What can hang from each mark
mido: fimu rinepa
fimu: dusu mido zazon
diru: fimu mido
rinepa: zazon
zazon: bovug dusu fimu rinepa
bovug: zazon

(in the rows, 128 means zero)
Known rows, with every way that one mark hangs from another
rinepa[zazon[bovug fimu[mido]]]: [112 119 125  60  96 139 192 109 114 173 138 144 153 132 152 111 148  90
 164 154 129 103 165]
mido[fimu[dusu zazon]]: [148 124  95 101  85 151 137 136 101 156 141 155 113 137 127  97 153 127
 138 181 112 133 192]
diru[fimu mido[rinepa]]: [138 150 144  91  99 115 141 140 140 153 168 167 118 145 120  79 149  87
 191 181 137 110 213]
fimu[dusu mido zazon[bovug rinepa]]: [176 107  85  93  83 139 132 111 106 153 124 167 134 119 120 105 136 120
 189 156 115 133 163]
mido[rinepa[zazon]]: [105 114 120  51 121 122 149 112 136 153 137 160 132 115 150 118 163 112
 161 174 144  91 208]
fimu[zazon[dusu]]: [108 105 112  87 120 158 142 124 106 161 163 141 116 144 122 127 131 145
 146 152 135 127 175]
zazon[dusu]: [ 81 130 125  86 126 147 168 121 109 153 149 145 122 141 136 119 149 116
 141 157 116 121 166]
bovug[zazon[dusu fimu[mido] rinepa]]: [ 94 156 140  58 116 144 242 113 113 133 120 172 143 145 116 116 169  64
 133 131 122 146 164]
rinepa[zazon[bovug dusu fimu[mido]]]: [ 88 128 125  62  93 147 216 111  92 178 164 129 151 138 153 116 132  99
 152 147 132 106 168]
rinepa[zazon]: [102 117 117  62 119 136 160 116 130 168 135 159 136 118 165 111 174 112
 156 179 116 106 176]
fimu[zazon]: [132  97 110  84 121 150 118 123 131 158 137 156 118 137 121 124 148 137
 160 159 132 123 169]
fimu[dusu]: [121 127 112  89 113 148 159 124 107 151 125 159 119 130 135 106 161 111
 153 166 101 117 170]
mido[fimu[zazon] rinepa]: [135 112 109  87 101 128 110 127 135 141 141 156 110 137 113 114 148 125
 145 175 152 121 216]
zazon[bovug dusu fimu[mido] rinepa]: [102 131 124  84 110 143 203 109  96 145 138 143 149 137 123 118 134  81
 149 132 128 141 155]
zazon[bovug]: [106 103 119  95 126 144 116 102 127 161 136 165 133 129 137 121 141 119
 182 162 108 119 149]
bovug[zazon[fimu]]: [ 91 123 147  63 139 160 192 111 129 148 122 179 134 145 120 127 172  83
 144 145 117 132 165]
diru[mido[rinepa[zazon[bovug dusu]]]]: [ 96 130 125  72  98 126 149  97 113 170 191 151 133 126 145 111 120 121
 199 171 144  98 212]
bovug[zazon[fimu rinepa]]: [102 125 138  60 148 152 196 104 131 140 106 192 145 126 120 123 184  72
 143 143 115 154 166]
bovug[zazon]: [ 98 127 136  72 132 147 156 106 143 147 118 193 127 137 130 120 178  99
 168 164 101 125 161]
rinepa[zazon[dusu]]: [ 78 128 119  63 118 144 183 117 106 173 160 146 136 124 167 115 157 121
 143 172 120 109 179]
rinepa[zazon[fimu]]: [ 96 116 127  53 128 150 198 120 114 172 139 147 143 127 153 116 168  97
 134 159 132 114 181]
zazon[bovug dusu fimu rinepa]: [ 84 110 123  84 138 158 177 101  91 157 153 148 150 125 128 128 132 100
 145 137 124 153 161]
zazon[fimu rinepa]: [110 119 127  75 142 145 183 118 118 142 113 159 141 125 124 119 171  81
 131 143 129 147 167]

Rows
[ 84 139 128  70 139 148 183 102 122 140 128 192 136 125 132 123 172  96
 152 156 102 151 166] : bovug[zazon[dusu rinepa]]
[142 143 114  77  85 117 170 130 119 126 112 153 114 137 115 102 154  94
 163 156 132  90 197] : fimu[dusu mido[rinepa]]
[150 137 118  99  82 120 115 130 137 141 156 160 105 148 107  97 145 114
 168 178 156 121 225] : diru[mido[fimu[zazon] rinepa]]
[157 106  83 106  91 147 113 111  98 161 139 172 134 113 131  99 142 126
 163 181 104 156 182] : mido[fimu[dusu zazon[bovug rinepa]]]
[135  95 105  96  98 133  84 108 130 152 155 160 121 130 116 120 125 135
 173 175 146 121 206] : mido[fimu[zazon[bovug]] rinepa]
[ 73 103 126  53 125 149 184 100  95 171 181 135 147 124 141 133 119 118
 154 150 156 103 208] : mido[rinepa[zazon[bovug dusu fimu]]]
[162 132 129  99  92 139 131 147 129 177 182 165 117 153 120  81 143 114
 189 181 127 130 190] : diru[fimu[zazon] mido]
[110 100 121  84 140 149 156  99 113 153 126 163 151 119 127 125 148  91
 159 142 122 147 156] : zazon[bovug fimu rinepa]
[128 145 116  54  83 142 235 134  93 164 127 139 139 133 149  94 168  82
 136 158 122 100 183] : rinepa[zazon[fimu[dusu mido]]]
[134 154 127  62 104 144 233 117 109 132  95 185 139 135 115 101 182  57
 147 142 105 142 168] : bovug[zazon[fimu[dusu mido] rinepa]]
[ 97 110 131  42 128 136 187 118 122 156 141 145 138 123 137 124 158  97
 140 155 160  99 214] : mido[rinepa[zazon[fimu]]]
[ 94 143 139  67 105 130 215 132 106 130 141 125 122 157 105 122 136  82
 129 128 164 104 198] : zazon[dusu fimu[mido[rinepa]]]
[128 122 114  74  92 129 154 130 119 136 151 136 109 151 103 125 124 128
 157 143 167 102 203] : fimu[mido[rinepa] zazon[dusu]]
[ 79 144 118  65  97 123 176 123 113 157 164 143 128 124 159 105 157 110
 127 189 138 107 225] : mido[fimu rinepa[zazon[dusu]]]
[ 86 151 150  52 110 139 229 118 120 126 136 159 125 159 101 127 149  74
 142 127 151 108 198] : bovug[zazon[dusu fimu[mido[rinepa]]]]
[132  98 103 107  97 147  94 111 122 167 152 161 126 135 130 112 135 136
 167 179 117 135 171] : mido[fimu[zazon[bovug]]]
[117 109  96 105 104 146 122 108 101 161 164 160 136 123 131 113 130 133
 153 170 118 161 177] : mido[fimu[zazon[bovug dusu rinepa]]]
[176 126  91  83  85 135 161 129 110 140 110 162 124 126 118  99 157 109
 162 156 122 132 174] : fimu[dusu mido zazon[rinepa]]
[180 117 103  97  64 144 136 140 102 180 166 160 129 141 125  82 122 121
 199 174 107 116 172] : diru[fimu[dusu mido zazon[bovug]]]
